Known rows, with every way that one mark hangs from another:
B[Q[X[C]]]: [-27  11  26  -4   5  -3  21   3  -1  15  14   7 -21   9 -15 -12  10   7
  -3  12   2  -9  14   0 -13  12  -1  -7 -25 -15 -26  -5  -6   7   6   3
  -8 -12   3  -1  17  12  22  -6  28   4 -11  17  -6   6  -1  14 -41  -5
   6  20 -14   3  -3   0  11  -4 -12  11]
X[J]: [ -3   4   4  -4  11  -2  10  -9   3   6  -8   7  -8  10  -9 -20   0   3
  -5  -4   8 -11  -1 -10   7   8 -13  17 -14 -16  -6 -12   6   2 -18   3
 -17   3   2   7   7   1  -7  -7  20  14  -5   2  -7   6  -3   0  -1   0
   2  -2   5   1 -11   6  -2  -6  -7  -3]
Y[Q[W]]: [  4  -9  12   7 -10 -10 -18 -10  11  14  -6   0 -12  16 -21 -14   5   2
   5  25  -4   7 -12 -11   6   1   6   2   7  14  -1   3 -11   6  -5   9
  -3   8 -11  17  -2  13  22  10  14  11   5  16   0   0 -10 -20 -10  -8
  -5   8  -9  -1  -3 -14  16  -1  17 -15]
J[X[Y[Q[W]]]]: [  2 -13  -1   0   0 -11  -5 -16   7   5   2  19 -18  15  -4 -17 -12  -5
   8  17  -1  -8 -16 -32  -3  -2   3  -5   6   8  -6  -1  -6  26  -4   9
 -10  11 -11  23   9  14  19 -14  -5  19   1  28  -3   2  -8 -11 -17   3
  -1   3  -7   6 -10  -9   3   8  -5  -4]
Q[Y]: [  2  -2  19   4   2   2   4   4   1  11  -1   0  -4   0   0  -8  -8   2
  -8  11   3  -1  -3   4   1   0   2   9  11  -5 -15 -12   7   5   6   9
  -2   4  12  12  17   0  19  10  15  11   4   0  -3  -2   8  -3 -14  -1
  -1  12  -6  -3   9  -2   1  -1   1  -7]
B[Q[X]]: [-29  11  25  -1  10  -2  13   5   0  13  11  -5 -13   2 -16  -9   4  13
   5  23  10  -8   9 -10  -2  16  -6  -1 -10 -10 -27 -16  -4   4  14   4
  -5 -12  -1   5  19  15  20  -2  17  -1 -12  13  -5  -3   9   5 -29  -9
   3  25 -11  -2  -5 -15  11  -4 -16   4]
J[X[C Q Y]]: [ -5   4  -8  -2  12 -15   7 -17  -4  -1   8  38  -9  22  21 -11 -12  -8
   1 -23   5 -11  -8  -5 -29 -11   0  -1 -19 -30  -5   2   6  28 -23   0
 -27   7   9   8  30  -4   7 -33 -11  30   3  20  -4  16  -6   2 -42   6
   0  -8  -4  15 -13  16 -11  -3 -11  18]
Q[W X[Y]]: [-19   8   4 -12   0   7   7 -19   7  16  -2   9 -11   7 -24 -17 -17   3
   1   4  -8  -1   2 -17   5   1  -8   4   9  -5 -21   4  12   6  16   7
   0  -3 -18   7  11  15  25  -9  10   5   1  27 -19   8  -3   3 -28  -4
  -8   3  -2   9   6  -7  11   9 -16   0]
Y[Q[W X[C J]]]: [-13 -10  30 -12 -18   0   6 -26  11  18   0  14 -23  25 -27 -36  12  -2
   1   9  -8  -4  -6 -11   2   2  -2   9 -26  -8 -12  19   0  15 -13  13
  -9   9 -20  11  -1  11  28 -13  28  13  11  21 -19   9 -14  -2 -34   1
  -2   3  -7  -1 -10   1  10   3  24  -6]
X[C J]: [ -6  -1  17  -1   4  -8  10 -16   4   8  -2  20 -11  16  -6 -19   5  -4
 -15 -14   0 -12   3  -1  -4  -1  -9  18 -30 -24  -5   0   5  12 -27  10
 -25   3   3   6  10   1  -8 -15  24  20  -2   5  -4  17 -12   2 -26   5
   3  -7   2   2 -15  20  -5  -7   2  -4]
Y[Q[X]]: [ -4   2  16  -5  -9   4  14   1   8  14   2   2 -15  15 -20 -15   1   0
   8  27   7  -5  -3  -3  -4   8   6   1  -8   2 -10  -4  -2   3   0   9
   0  -1 -10  19  -3   5  25   1   6  10   3  12 -10  -5   2  -2 -11 -10
   2  14 -13  -2   2 -12  10  -3  11   4]
W[Q]: [ -1   4  -2  13  20   2  -9  -2   6  13   3  -7   0   2 -12  -3  10  -2
 -11   0   9   2  -2   6   7  14 -12  -5   1   3  -1 -20 -11   6  -2   1
  -8  -3  -6   9  17   5   7   2  13   6   3  10   6  -1   0  -4  -6  -2
   2   8 -13  10   8  -6   0  -8   1  -9]
J[X[Y]]: [ -1  -2 -10   1  16  -7  10  -7   1   0   6  23  -9   7  10  -7 -16  -6
  -2   0   8 -11  -9 -22 -10   1  -5  -1   5  -9  -8 -15   2  19  -3   0
 -11   1   3  17  15   7   0 -17  -7  14  -5  17   1   6  -1   7 -16   2
   4   1  -5  12  -6   4  -9   2 -23   5]
C[X[J Q[Y]]]: [  0  11  -9  -6  13   1  17   1   2   9   4  14 -15  13   1 -25  -9   5
 -10 -15  21  -4  -2   0  -4   9   1   6 -23 -39 -16   5  16  -3 -13  18
 -24  23  14  -1  23 -14  21 -14  11  37  -3   3 -11   3  14  -4  -7   4
  -5   1  -3  -3 -20   8 -11  -2  -1  -7]
Q[X]: [-14  11   9  -4   6   8  18  -2   3  18   2   4  -8   8 -15  -7   3   6
   2   6   7   1   1  -2   0  18  -8   4  -2 -10 -22  -8   5  -1  11   1
   1 -11  -6   8   3   4  16  -8  12   4   0  10 -17   2   8   8 -19 -11
   3  13  -7   5   2  -8   1  -3  -8   7]
W[Q[X[C J] Y]]: [-19   0  30 -13  -1  21  19 -12  -2  16   6   4 -17   2 -13 -32  14  -5
 -25 -12   5 -10   4  16   4   7  -9   0 -21 -27 -17   4   3  15  -9   5
 -13  10   2   3  29   0  18 -20  28  16  14   9  -7   2   5   9 -39   4
   6   7 -11   5  12   6  -4   2  22 -10]
C[X[J Q[W Y]]]: [ -7   8  -2  -9   2   3   3 -15   5  12   0  15 -21  17 -10 -25 -11   1
 -12 -17  11   4  -7   1   8  11   1   8 -12 -25 -18  17  14   1  -9  21
 -20  27   2  -2  20  -4  27 -12  14  35  -1  10 -11   3   8 -14 -12   4
 -11   4   2   0 -22   1  -7  10   4 -13]
J[X[C Q[W] Y]]: [-10   7  -7  -5   1 -14  -2 -26  -3   3   5  36 -15  20  10 -16 -13 -13
   3 -29  -3  -4  -6  -9 -19  -4   1  -4  -8 -16  -4  14   2  31 -18   7
 -22  14  -2   5  27   5  12 -32  -3  29   1  28  -3  16 -14  -9 -43   5
  -4  -7  -5  16 -15  10  -7  -1  -3   6]
Y[Q[W X]]: [-11  -5  20  -6 -14  -1  -4 -10  12  16   0  -2 -18  16 -27 -20   6   5
   8  24   0  -1  -7 -11  11   9   0  -1   3   9 -12   8  -5   5   9  15
   5   5 -21  17  -4  14  34   2  13   8   9  25 -16  -3  -3  -9 -20 -10
  -5  12 -14   5   0 -18  16   3  14 -10]
W[Q[X[Y]]]: [-11  12  -3  -5  15  20   9  -8   3  13  10  -1  -5   0 -12 -16  -4  -1
  -2  -4   7  -8   2   4  -6   8 -13  -7   2 -12 -11 -12   4   7   4  -2
 -10  -5 -12   4  20   3  19 -12   7   5   7  24  -5  -1   6  14 -22  -2
   0   7 -11  13  15  -6   3   0 -11  -6]
W[Q[X[J Y]]]: [-17  11  -1 -10  17  19  12 -13   1  10   4   1  -5   1 -14 -30  -1   6
  -1  -6  10 -18   5  -7   4   9 -20   2 -14 -26 -10  -6   6  10  -9  -1
 -15  -1 -11   1  21   1  13 -24  13  15   8  21 -15   2   3  11 -22   2
   0  -2  -7  11  16   4  -2   0 -13  -9]

Rows:
[  6  -4 -15  -1   9  -1  19  -4  13   8   6  23 -21  21  -9 -27 -10   4
  -5   4  12 -12  -5 -20 -10   4  -3   6 -12 -25  -6   0  11   2 -15   9
 -24  14   7   6   6  -9  15 -21   9  27 -10  21 -14   1   0   4  -6  10
  -9  -7  -3  -5 -16   9  -6   7 -12  -6]
C[X[J Y[Q]]]
[-11  13 -28  -6  13  -5   5 -19   8   7   5  24 -16  20 -10 -25 -21   5
   4 -26   9  -8  -4 -13  -4   7 -10   7 -12 -31 -12  13  16   8 -16  15
 -31  15  -2  -2  19  -1  14 -23   5  34  -7  22 -16   9  -4  -5 -10   7
 -16 -17   4   3 -26  10  -2   7 -20  -6]
C[X[J Q[W] Y]]
[-36   0  42 -11  -4   4  24  -6  -3  11   6   5 -19   5 -13 -31   1  14
 -18  12   4 -15  19  -2 -10  -1   1   8 -33 -32 -34   2   6  12  -2   7
 -16   4  11  -2  38   3  27 -10  31  10  -7   8 -12   6  10  13 -49   4
   6  16 -13  -7   0   6   5   2  -6   4]
B[Q[X[C J] Y]]
[-13   5  18 -13 -13   0   0 -24   1   6  -8  21 -11  16   0 -33  -8  -2
 -13 -27  -6  -3  -3   3  -8  -7  -1  18 -21 -33 -13  25   9  13 -27  18
 -26  23   5  -2  29  -1  24 -13  20  33  13   6 -10  17  -9 -16 -36   7
  -9  -3   4   1 -10  12  -2   0  23  -9]
X[C J Q[W Y]]
[-23   2  37 -12 -10  11  31 -14  -2  14   1  13 -17   9 -12 -34   3   2
 -18  -5   2  -6   9   5  -3  -4  -4  15 -24 -31 -26  11  13  12  -7   5
 -11   5   6   4  22  -2  18 -19  22  19   7   3 -21   8   6  17 -43   5
   8   8  -4  -2   1  15  -6   3  14   2]
Q[X[C J] Y]
[ -9  20 -17  -5   5  -4 -13 -19   5   3  -1  18   0   9  -5 -17 -25   6
  13 -15  -4   1  -5  -9 -13  -2  -1   8  10 -15  -9   3  10   8 -10   6
 -20   7  -8   4  23   0  18  -8  -4  24   1  23 -10   9 -12 -18 -18   2
 -15  -5   0   7  -3   4   8   0 -12   3]
X[Q[W] Y]
[-29   3  38  -5  -4  -1  21   4  -7  13  10   4 -18   4 -13 -16   0   8
 -15  21  -1  -8  17  11 -16  -2   6  -2 -20 -20 -33  -3   0   9  15   8
 -11  -2  13   3  34   7  36  -3  26   5  -7  11  -5  -2   9  13 -49   1
   5  24 -16  -3   4   1   7   0  -3   3]
B[Q[X[C] Y]]
[-12   0  24  -2 -14  -3  16  -6   4  17   7  13 -17  22 -16 -19  10  -7
   2  14   1  -2  -3   2 -12   2   4   0 -19  -6 -13   4  -5  10  -2   9
  -3  -1  -8  17  -1   2  22  -7  16  14   5  13  -8   2   3   4 -33  -2
   2  11 -13  -1  -2   0   6  -3  14   3]
Y[Q[X[C]]]
[ -8  10 -11  -1   0  -8 -10 -27   4   6   2  30  -5  19   4 -14 -22  -3
   3 -28 -11   4   0   4 -19 -14   0   8  -3 -25  -6  16  11  18 -20   8
 -23   8  -3  -2  23   0  21 -16   3  29   2  29  -6  19 -21 -18 -39   7
 -13  -8  -3  10  -5  17   4  -2  -1   8]
X[C Q[W] Y]
[-15   9  -5 -12   0  -3  -3 -31   1   3  -2  33  -6  21  -1 -31 -18  -2
  -1 -37  -7  -8   2  -7 -21 -13 -10  19 -24 -35  -4  22  16  15 -37  10
 -34  12  -3  -4  29  -1  11 -26  11  35   4  21 -14  23 -24 -11 -40  10
 -12 -19   6   9 -13  26   3  -4  -5  -3]
X[C J Q[W] Y]
[ -6   9  18  -9  -3  -2  16 -15  -1   2   0  25  -6  15   5 -31  -7   3
 -19 -29   7  -9   3  13 -19 -10   2  18 -30 -39 -13  14  12  12 -34   8
 -28  17  17   1  32 -13  13 -15  16  35   9   1 -14  14  -8  -8 -31   8
  -4  -3   2   2  -8  24  -9  -6  15  -1]
X[C J Q[Y]]
[ -1 -13   8   1  -7 -15   0 -22   1   7   8  34 -18  28   0 -16  -7 -11
  -3   6  -6  -8 -10 -24 -17 -13   2  -4 -12  -3   0  10  -4  33  -7   6
 -14  14  -6  20  14  14  20 -21   2  22   3  31  -4  10 -16  -6 -40   5
  -2  -4 -12  10 -13   1   0   6   3  -3]
J[X[C Y[Q[W]]]]
[-21  10  15  -9   8  15  16 -18   1  17   7   1  -7  11 -15 -28  22  -1
 -16 -14   5  -7   5  12   6  16 -13  -5 -31 -26 -11  -1  -2  13 -12   4
 -16   0 -13   1  18   2  10 -24  25   6  10  12  -7   7  -3  11 -31   0
   8   3  -9   7   0  10   1 -10   9  -3]
W[Q[X[C J]]]
[-23   8   6  -9  -5   6   8 -27   0  18   3  23 -15  16 -17 -20 -10  -6
   0  -7 -10  -1   3 -10  -5  -8 -10   4  -2 -13 -19  16  12  18   7  11
 -10  -2 -10   4  10  12  25 -15  17  14   5  30 -18  14 -13  10 -47   3
  -3  -2  -5  11   7  13   7   8  -8   5]
Q[W X[C Y]]
[-27   5  15 -19  -7   9  13 -31   7  14  -2  25 -19  17 -20 -34 -12  -3
  -8 -10  -8  -8   8 -18  -7  -1 -12  13 -19 -26 -19  18  15  14  -8  12
 -17   1 -15  -2  14  12  18 -27  16  14   6  27 -23  19 -19  14 -43   5
  -2 -10  -1   6  -7  14   8   9 -10   2]
Q[W X[C J Y]]
[  8  -4 -21   4   4  -3  -3  -6  11  14   6  19 -18  25 -11 -14 -11  -2
   4  11   0   4  -6 -16  -9   7   2  -5  10  -2  -7   6   1   3   7  16
 -14  11  -1  11   3   6  28  -7   2  23  -6  33  -5  -3   0  -2 -10   6
 -12  -1 -10  -2 -15   0   3   9 -12 -10]
C[X[Y[Q[W]]]]
[-12   6  17  -8   6  20   9   1   3  18   6 -13  -8  -8 -11 -15   8   1
 -15   8   8   0   3  17  10  11  -5  -6   1 -10 -16  -9  -2   8  13   4
   3   1   0  11  24   2  30  -6  16   7  14   8  -4  -7  18   5 -23  -5
   6  25 -14   9  21 -10   1   2   5 -11]
W[Q[X Y]]
[ -7   7 -12  -1   8  -9  -7 -18   6   1   2  25 -10  13  -1 -13 -22  -8
   8 -10   2  -6 -16 -24 -10   1  -2  -2   1  -8  -3   1   4  24 -10   2
 -19  10  -9   8  24   4  14 -25 -12  22   1  27  -6  10  -7 -15 -21  -2
  -4  -1  -1  15  -6  -6   0   1 -11  -1]
J[X[Q[W] Y]]
[  5  -6 -18  -1   6  -4   7 -13  10  11  -1  19 -21  28 -20 -30  -9   6
   0   2   3 -10  -6 -21   1   3  -3   1  -6 -17  -8  11   9   8  -6  16
 -21  21  -3   7   6   1  21 -16  13  28  -5  26 -16   7  -2  -2  -6  10
 -11  -7  -2  -5 -22   4   1  12  -8 -12]
C[X[J Y[Q[W]]]]
[ -5  12  -7  -6   8  -8  12 -23  -2  -1   2  35  -4  19   6 -29 -19  -4
   1 -38   4 -14   6   0 -27 -15  -7  15 -33 -48  -6   8  17  12 -41   4
 -37   8  17  -6  28 -13  -1 -31   5  31   3  17 -13  19 -13  -4 -31  12
  -8 -17   7   8 -11  30  -9  -8 -10  12]
X[C J Q Y]
[-36   6  23  -8   2  -2   0  -5   3  16   6  -8 -17   2 -30 -13   1  12
   4  21  -1  -5   8 -13  10  18  -5   3  -8  -1 -28  -5 -10   6  19  10
  -3  -8 -10   3  18  20  33   5  27  -3 -14  19  -8   4   0  -7 -29 -10
  -2  25 -12   2  -5 -21  19   2 -13  -4]
B[Q[W X]]
[-20   1  32 -13 -14  14   5 -11   3  19  -4  -2 -18   4 -19 -21  -7   3
  -6  16  -5   0  -2  -4  15   7   4   4  12  -5 -31   6   9   7  21  11
   7   8  -9  10  15  13  37   5  24   5  13  13 -15   1   5   1 -29  -8
  -1  19 -11   2  12 -17   5  12   8 -12]
Q[W X Y]
[-16  -9  32   1   0  -7 -10  -2   0   9   1  -5 -11   0 -14 -13  -6  16
  -2  31  -4   4   6  -3   3   2   6   1   8   3 -25  -5  -8   9  18  11
  -6   8   2   4  30  17  35  17  26   3 -10  11   4  -1  -3 -17 -25  -2
  -6  28  -8  -5  -2 -11   9   3  -6 -15]
B[Q[W Y]]
[  9  -5   0   0   4  -3  10  -9  12   3  -3  17  -8  13  -8 -32 -17   5
   9  12   4 -18  -2 -23 -19  -8  -4  16 -13 -17  -1  -4   9  10 -25   3
 -23   7   2  13   8  -5   5 -14   4  23  -2  18 -12   5 -13  -3  -7   9
  -6  -7   3  -8   0  10   3   0  -9  -2]
X[J Y[Q]]
[-20   9  20  -9  -1   5  25 -19   0  15   4  16 -17  19 -16 -26   9  -3
 -11  -9   4 -12  10   0  -4   6 -12  12 -36 -29 -19   7   9   8 -12   7
 -12  -3  -3   5  10   3   7 -20  22  15   4  10 -20  14   1  15 -30   1
   8  -2  -2   3  -8  15  -1  -3   2   4]
Q[X[C J]]
[  0  -5  -1   0  12 -11   7 -14  -4   5   9  37  -9  17   9  -9  -9 -13
  -6  -7   1 -11  -5 -16 -20  -7   0  -1  -6 -15 -10  -3   5  31 -13   1
 -20   3   5  13  21   6   1 -28   2  20  -1  20  -1  13  -6  11 -42   7
   7  -6  -6  12 -11  15 -11   3 -14   9]
J[X[C Y]]
[-25  -1  41 -23 -17  14  17 -24   1  19  -5  11 -25  13 -22 -38   0  -2
 -21  -4  -7  -4   5  -2   8  -2  -1  13 -20 -22 -27  26  15  16   2  18
  -8  14  -9   2  18  10  29 -14  32  17   9   9 -22  13  -7   7 -44   3
   3   6  -3   0  -6   7   1   9  17  -9]
Q[W X[C J] Y]
[-19   9   9 -13   7  17  21 -20  -1  14   9  11 -10   7  -9 -32   7  -4
 -13 -17   4 -15   7  -1  -8   5 -20   2 -24 -30  -7   1   7  15 -16   0
 -22  -1  -3  -2  22   2  10 -28  19  14   8  22 -11   7  -4  18 -35  10
   1  -2  -6  13   8  15  -3  -4  -2   0]
W[Q[X[C J Y]]]
